What can hang from each mark
Z393: Z506
Z773: Z939
Z70: Z366 Z610
Z939: Z366 Z773
Z506: Z68 Z393
Z68: Z366 Z506 Z610 Z874
Z366: Z68 Z70 Z939
Z874: Z393
Z610: Z70
Z345: Z773

Known rows, with every way that one mark hangs from another
[Z773 [Z939 [Z366 [Z68 Z874] [Z70 Z610]]]]: [ 12  12 -16  -1   7  -4   3  -1   1 -10  17  13 -22  -4 -15   0  -1   7
   4 -15 -11  -8  26  11 -21  -5  16  10  -7   5  30 -11   1   2 -20  -4
 -10  18  -1  -6  10  -8   6  -6   8]
[Z610 [Z70 [Z366 Z939]]]: [  5  17 -22   1   7  -7   6   4   6   9   3   2 -16  -4  -3   5   2   1
   9 -19   0  -9  22  10 -21   2   6  -4 -22  12  18  -8  -2   5  -7  -7
 -12  16  -7  -8   8 -11  -5  -1  11]
[Z939 Z366 Z773]: [  0   9 -16   6  18  -5   1   2  -5   0   0   1  -7 -13   2  12   6   9
   3 -20  -5 -17  14  11  -9 -13  11  -4 -14  29   6  -2  13   0   1  -5
 -16  17   1  -3  11  -7   8 -13  12]
[Z773 [Z939 [Z366 [Z68 Z506 Z610 Z874] Z70]]]: [ 13  12 -14  -3   9  -4   0  -2  -2 -18  17   6 -27  -4 -17   1   0   8
   6 -14 -10  -5  29  12 -22  -4  16  11 -20   3  28 -15   9   4 -22  -1
  -4  25   1  -7  14  -8   3  -6   7]
[Z939 [Z366 Z70] Z773]: [  2   9 -19   8  12  -6   4   3  -4   3  13   8  -8 -13  -5  16   5   9
   3 -19  -7 -17  17  14 -13 -10  12  -4 -19  23   9  -5  12   0   0  -2
 -15  17   0  -7  12  -7   8  -9   7]
[Z874 [Z393 [Z506 [Z68 Z366]]]]: [  4   1 -15   1  23  11  -2   1   4   6  14  -8 -20  -2  15  13  12  -3
  26 -19   7  -2  28  12 -14  -8  13   3 -17  15  12  -3 -12  -2  -2  -3
   4  25   0   0  17 -12  -8 -16  27]
[Z939 [Z366 Z68 [Z70 Z610]] Z773]: [  3   5 -22   6  13  -6   6  -1  -2  -5  12  14  -6 -11 -12   9   7   8
   3 -15  -8 -18  20  17 -12 -10  16   1  -6  18  21  -4   7   5  -1  -3
 -17  20   2  -8  14  -8  12   0   8]
[Z70 [Z366 Z939] Z610]: [ -3  14 -19  -1  15  -6   4  -1   5  -9  -4   7 -12   1 -12 -10   1   0
   7 -18  12 -12  22   8 -12 -15   7   1   2  12  29   0   1  10   2 -14
 -12  17  -7  -2   5 -13  -1 -14  16]
[Z939 [Z366 [Z68 [Z506 Z393] Z610] Z70] Z773]: [  8   2 -20   3  21  -8   2   0  -5 -18  15   5 -14  -7 -18  14   8  10
  10 -15  -8 -15  25  17 -12  -8  13   4 -22  11  21  -8  11   6  -8  -2
  -8  27   8  -5  22 -11   8  -4   7]
[Z506 [Z68 [Z366 [Z939 Z773]] [Z610 Z70]] Z393]: [ 17  -4 -24   0  22  -5   4  -8   0  -9   4  -6 -20  12  -1   6   7  -8
  19 -14   9  -8  28   9 -17   4  11   7 -20  12  29  -2 -14 -13  -7  -7
   2  37   5  -3  12  -8  -3 -17   9]
[Z939 [Z366 [Z70 Z610]]]: [  4   7 -16   4  11  -6   3   4   0  -5  14   2 -11 -12  -7   7   5  12
   6 -20  -3  -9  23  11 -20 -10   9   0 -11  10  21  -7   6   1  -2  -4
 -13  14  -5  -3  12  -6   7  -8  16]
[Z393 [Z506 Z68]]: [  2   5 -13  -3  13   0  -3  -1  -5  -4  10  -1 -16  -3  11  18   8   4
  22 -20   5  -1  26  15 -12  -6  11  -1 -16  17  13  -2  -6   4   1   2
  -1  24  -4  -2  10 -15  -1 -18  19]
[Z874 [Z393 [Z506 [Z68 [Z366 Z70]]]]]: [  5   1 -16   3  18   9  -2   1   4   9  21  -3 -21  -3  10  15  11  -3
  24 -18   5  -1  29  16 -17  -6  13   3 -22  12  14  -5 -13  -3  -2  -1
   4  24  -1  -3  18 -12  -8 -13  24]
[Z68 [Z366 Z70 Z939] Z610]: [  3  -1 -12   4   3  -5   2  -4  -1 -10   3  -1 -23  -3  -1  -1   0 -12
   9 -17   9  -9  26  10 -19  -8   9   4 -24  11  29  -6   2  -6 -11 -11
   8  29  -4  -7   8  -3  -2  -8  11]
[Z366 [Z939 Z773]]: [ -3  10 -14   2  11  -3   3  -2  -6  -2  -9  15 -13  -5   1   8   1  -5
  13 -21   6 -20  16  11 -10  -8  10  -5  -7  31  10  -1  -2   5  -9 -13
  -6  12  -7  -4   3  -8  -2 -15   8]
[Z874 [Z393 [Z506 Z68]]]: [  3   2 -15   0  22   9  -2   1   2   5  13  -6 -19  -3  16  15  11   3
  27 -19   6  -3  27  14 -14  -8  13   3 -16  16   7  -3 -15   0  -3  -3
   3  17  -2   2  16 -13  -7 -16  27]
[Z345 [Z773 [Z939 [Z366 [Z68 [Z874 Z393]] Z70]]]]: [ 11  10 -19   3  13   1   2  -2   2   7  16  13 -20  -6 -10  -1   4   4
  15 -18  -8   2  16  12 -19  -9  17  10 -13  17  12  -5  -2  -1 -10  -4
  -4  14  -1  -4  15 -12   2  -4   8]
[Z68 Z506 [Z874 Z393]]: [ -3  11 -12  -2  24   2  -2   1   4 -10   2  -5 -21  -3  -9  10   7  -4
  31 -21   6  -6  29   9 -12 -13   8   8 -19  12   7 -11  -6   9 -10  -1
   2  15   4   8  15 -11 -12 -10  32]
[Z366 [Z68 [Z506 Z393]] [Z70 Z610] Z939]: [  9   4 -17  -8  16  -7   3  -2  -4 -19  11  23 -19   5 -27   9   3  -1
  24 -17   2 -13  33  17 -19   0  11   6  -2  -2  36  -9 -10  12 -24 -11
   2  12  -4  -6  15 -14  -5  -3  10]
[Z393 [Z506 [Z68 [Z366 Z939] Z610 Z874]]]: [  2   3 -14  -3   8  -2  -3  -7  -1 -15   4  -4 -24   2   7   6   3  -5
  18 -14  17   0  30  12 -13  -7  11   6 -22  10  30  -1  -5  -4  -5  -2
   3  43   3  -3  10 -13  -2 -15  22]
[Z939 Z773]: [ -5   6 -15   5  15  -4   2   0  -5  -2  -4   5  -8 -10   4  15   7  -4
  15 -22   0 -17  15  12  -5 -12  10  -2  -9  33  -1  -2  -1   6   3  -4
  -9   9  -4   1   5  -7   1 -14  10]
[Z345 [Z773 [Z939 Z366]]]: [  7  12 -15   1  15  -2   1  -1  -7   3   4   5 -14  -9  -5  -2   4   5
  12 -23  -4   3  13   9 -15 -11  13   4 -10  24   6  -4   9  -1  -4  -5
  -8  11  -7  -3  11 -11   4 -13   4]
[Z506 [Z68 Z610 Z874] Z393]: [ 12  -5 -16   2  22  -4   0  -7   6 -24   4  -5 -24   9   3   8   6   2
  27 -14   5  -4  28   6 -12  -8   4  13 -17  11  21  -1 -23  -5  -4  -5
   9  23   6  10   6  -9  -1 -23  23]
[Z393 [Z506 [Z68 Z366 Z874]]]: [  3   5 -14  -1  11  -1  -3  -2  -1  -7  11  -2 -19  -1   7  13   6  -6
  20 -17   7   1  27  13 -12  -6  10   3 -21  12  20  -3  -5  -3  -1   4
  -2  38   2  -1  10 -12  -2 -15  23]
[Z70 Z610]: [ -6   4 -13   1  14  -5   3  -1  -1 -12  -6  -2  -8  -6  -1   4   7  -1
  20 -22   6  -8  22   9 -10 -15   7   4   5  17  13  -2  -6   7   5  -6
  -8   5  -7   5   4  -8   1 -12  20]
[Z393 Z506]: [ -4   6 -10   1   9  -3  -3   3  -5  -6   6  -2 -15 -10   9  19   6   4
  21 -23   4  -3  24  13 -11 -11   7  -4 -18  16   7  -5  -2   6  -5  -2
  -2  14  -5   1  12 -13   1 -13  18]

Rows
[  8  -2 -19  -1  12  -2   2  -9  -1  -6   5   4 -21   3   2   1   4 -11
  12 -12   9 -10  25  11 -14  -2  15   6 -19  18  31  -3  -2  -6   2  -4
   3  39   0 -10   5  -6  -2 -16  10]  [Z506 [Z68 [Z366 Z70 [Z939 Z773]] Z610]]
[ -2   6 -18   2   8  -6   6  -2  -3  -1   4  12 -11  -4 -11   1   2 -16
   8 -18  11 -16  21  12 -15  -6  13   1  -6  17  25  -3   2  -1  -5  -9
  -7  24  -5  -8   8  -6  -1  -9   7]  [Z68 [Z366 [Z70 Z610] [Z939 Z773]]]
[  5  13  -9  -6  13  -5   0  -4  -2 -18  -5  18 -25   2 -11   6   0  -7
  21 -16   1 -13  28  10 -14  -4  12   5 -10  13  27  -7  -3  13 -24  -9
   0  22   1  -4   7 -12  -8  -1  18]  [Z366 [Z68 Z506 Z874] Z939]
[  0  16 -19   2  14  -5   3   0   2   0  -3  12 -13  -3  -6   1   0  -2
   1 -18   6 -18  16   9  -9 -12   9  -4 -14  25  17   0   4   9  -1 -12
 -10  18  -5  -6   7 -12  -3 -16   9]  [Z70 [Z366 [Z939 Z773]]]
[  6   5 -17   5  19  -4   1   0  -4  -4   3   9 -10 -12   0  12   7   7
   2 -16 -13 -19  17  13  -8 -10  14  -2 -11  28  12  -1  10   3  -3  -5
 -15  23   3  -4  11  -8   9  -3  10]  [Z939 [Z366 Z68] Z773]
[ -2   7 -17   5   7   2   4  -2   8  -3  14   7 -20   0  -9   1   2 -14
  18 -15  20  -6  31  14 -20 -10  11   9 -15   1  31  -5 -12  -4 -17  -9
   2  30   2  -1  15 -11  -5  -7  26]  [Z68 [Z366 [Z70 Z610] Z939] [Z874 [Z393 Z506]]]
[  4  14 -20  -5  22  -8   4  -3   6 -25   0  15 -18   9 -27  -9   2  -2
  13 -14   9 -12  30  10 -11 -13   7   8  -1   0  39  -3  -5  15 -10 -11
  -9  26   3   2  13 -18  -4  -8  21]  [Z70 [Z366 [Z68 [Z506 Z393] Z874] Z939] Z610]
[  8   5 -16   4  11  -6   3   2   1  -7  15  11 -13 -10  -7   7   6  11
   7 -17 -12 -10  27  13 -19  -7  12   3  -8   8  27  -6   4   3  -6  -5
 -11  18  -1  -6  11  -7   8   1  14]  [Z939 [Z366 Z68 [Z70 Z610]]]
[  9   4 -18  -2  13  -2   2  -5  -2   4  10  12 -19   2   0   7   5 -13
  11 -16   2 -12  23  11 -15   2  16   1 -15  21  25  -3  -3  -5  -1  -3
  -1  33  -3 -12   5  -7  -6 -16   8]  [Z506 [Z68 [Z366 Z70 [Z939 Z773]]]]
[ 11   6 -17   1  10  -4   1  -4  -4  -3  11   8 -18  -7  -9  -4   3   6
  13 -19  -6   4  17  11 -17 -10  15   8 -14  17  15  -4   6   0  -6  -4
  -4  16  -4  -7  13  -9   7  -4   1]  [Z345 [Z773 [Z939 [Z366 [Z68 Z610] Z70]]]]
[  1   1 -13  -1   9  -1  -3  -6  -1 -16   8  -8 -21   0   9   9   6  -4
  19 -15  12   2  30  12 -11 -11   9   7 -24  10  25  -3  -5  -3   1   3
   2  42   3   0  11 -13   0 -15  23]  [Z393 [Z506 [Z68 Z366 Z610 Z874]]]
[ 12  15 -15  -5  11  -3   1  -1  -1 -14   9  -1 -26  -3 -14   0   2   8
   8 -15  -8  -4  29  10 -21   0  14  11 -19   5  28 -15   8   2 -22   0
 -10  27   4  -6  14  -9   3  -2   9]  [Z773 [Z939 [Z366 [Z68 Z506 [Z610 Z70] Z874]]]]
[ -3   7 -17  -1  16   1   3  -3   6 -15   0 -20 -24  -2 -11   7   9  -1
  32 -17  15  -1  34  10 -17  -9   7  14 -30   1  15 -16  -7   7  -8   3
   2  23   8   5  19  -9  -9   0  30]  [Z68 Z506 [Z610 Z70] [Z874 Z393]]
[  6   6 -14  -8  11  -5   3  -5  -4 -16  -6   4 -25   0  -9   5   4  -1
  22 -16   3 -10  32  13 -17   2  12   5 -18   8  31 -11   1  11 -19  -7
   1  24   0  -9  11  -9  -6   6  11]  [Z366 [Z68 Z506 [Z610 Z70]] Z939]
[  3   1 -16   3   6  -4   4  -4  -1  -5  -6 -11 -22  -3   1  -1   3 -11
  11 -17  11  -6  27   7 -21   0   8   4 -25  12  28  -8   1  -8  -9  -8
   0  30  -1  -7   9  -3  -2   0  11]  [Z68 [Z366 Z939] [Z610 Z70]]
[  7  13 -15  -2  10  -4   2   2  -3  -5  16   6 -18  -6 -10   0  -1  10
   3 -19  -6  -6  24  10 -22  -6  14   5  -7   7  23 -12   6   0 -13  -5
 -11  12  -6  -6  10  -7   6 -14   6]  [Z773 [Z939 [Z366 [Z70 Z610]]]]
[  5   2 -19   1   9  -3   3 -10   4 -11   4   6 -24   4  -3  -1   1 -13
  13 -11  12  -9  26  11 -15  -4  14  10 -21  15  34  -2  -6  -7  -1  -2
   4  43   4  -7   3  -6  -3 -13  15]  [Z506 [Z68 [Z366 Z70 [Z939 Z773]] Z610 Z874]]
[  8  12 -16   1  10  -5   2   0  -6   7  12   9 -15  -8  -9   2   3   6
  12 -23  -4   4  14  11 -18  -9  14   3 -13  20   8  -6   8   0  -5  -3
  -8   9  -8  -6  12 -10   5 -11   1]  [Z345 [Z773 [Z939 [Z366 Z70]]]]
[  0  10 -20  -4  23  -7   2   0   2 -17   4   3 -12   0 -20  -5   8   0
  12 -17   2  -9  27  11  -7 -14   8   6  -3   7  29  -5   4  18   6  -3
 -12  23  -1   0  13 -15  -2  -4  18]  [Z70 [Z366 [Z68 Z506]] Z610]
[ -2   2 -16   8  15   3   3 -10   7 -13  -9  -3 -23   1   1  -7   1 -17
  14 -12  20 -15  24   7 -10 -15  12  11 -20  18  23  -2  -6  -8 -11 -13
   7  37   8   3  11  -4  -5  -9  24]  [Z68 [Z366 [Z939 Z773]] Z610 [Z874 Z393]]
[  1   8 -18  -3   5  -6   4  -9  -2 -23   4  22 -23  -1 -24   6   0  -6
  17 -12   8 -18  28  18 -13  -6  15   8 -18   9  32 -10  -1  13 -18  -5
   3  29   4 -10  11 -11  -3   3   9]  [Z366 [Z68 Z506 Z610 Z874] Z70 [Z939 Z773]]
[  8  -1 -19   2  13   3   2  -9   9  -7   8   1 -30   6   2  -2   3 -11
  18 -10  12  -6  31  10 -19  -5  15  14 -23   8  35  -4 -14  -9  -6  -7
   9  40   4  -4   7  -5  -8 -13  22]  [Z506 [Z68 [Z366 Z70 Z939] Z610 [Z874 Z393]]]
[ -2   8 -15  -1   4  -5   5  -1  -1  -4   5  18 -14  -3 -11   4  -1  -1
  16 -20  10 -13  24  14 -20  -5  10   1  -2  10  26  -6  -7   7 -13 -12
  -3   6 -12  -6   4  -9  -1  -9  10]  [Z366 [Z70 Z610] Z939]
[  0   5 -14   0  15   2   0  -4   6 -18   6  -6 -30   2 -19  -4   2 -15
  22 -14  21  -5  35  11 -19 -10  11  13 -31  -1  32 -13  -1   0 -18  -6
  11  38   8  -2  20  -7 -14  -7  26]  [Z68 [Z366 Z70 Z939] Z506 Z610 [Z874 Z393]]
[ 13  -8 -16   0  26  -4  -1  -5   1 -19   5  -9 -23   8   7  11   9   5
  28 -17   2  -4  28   7 -13  -6   5   9 -15  14  19  -1 -20  -4  -2  -6
   9  19   1   6   8  -9  -2 -24  18]  [Z506 [Z68 Z610] Z393]
[ 10  15 -18  -2  12  -5   0  -2  -5  -3  14  13 -18  -6 -21   0   3   3
  15 -20  -6   5  19  12 -17  -8  15   9 -15  14  15  -8   9   4 -11   1
  -8  19  -1  -6  16 -12   2  -3   4]  [Z345 [Z773 [Z939 [Z366 [Z68 Z506 Z874] Z70]]]]
[  3   3 -16   4   3  -7   5  -3   8 -14  12  19 -15  -5 -13   8   4  -3
  20 -15  -6 -11  28  15 -15  -7  11  11  -5   7  27  -7 -16  10  -7  -3
  -3  13  -1  -1   5  -8   3   6  18]  [Z366 [Z68 Z874] [Z70 Z610]]
[  6  -4 -13   5   5  -5   3  -3   2 -13  13   9 -22  -8   0  12   5   2
  18 -16 -10  -9  28  15 -16  -6  11   7 -21  12  22  -8  -8   9  -8  -4
   7  14  -2  -6   8  -4   2   5  11]  [Z366 [Z68 Z610] Z70]
[ 11  10 -20   2   9  -4   4  -5  -1  -2   4   4 -19  -6 -10  -4   3   4
  14 -17  -2   5  18  11 -18  -7  14  12 -15  16  16  -6   4  -3  -7  -3
  -8  20  -1  -4  12 -10   6   2   5]  [Z345 [Z773 [Z939 [Z366 [Z68 [Z610 Z70] Z874]]]]]
[ -2  -1 -13   9  13   3  -1  -4   8 -15   2 -17 -24  -4   7  -1   6 -10
  20 -15  17  -2  30   9 -13 -19   7  13 -27   8  21  -5  -8  -6  -7  -5
   9  37   9   7  16  -8  -3  -8  32]  [Z68 Z366 Z610 [Z874 [Z393 Z506]]]
[  5   4 -15   7   6   1   1   1  10  -3  24  16 -22  -7  -2  17   6   0
  25 -15  -7  -8  30  19 -17  -6  13   8 -21   7  19  -8 -18   8 -17  -3
   5  14   2  -3  14 -11  -3   5  21]  [Z366 [Z68 [Z874 [Z393 Z506]]] Z70]
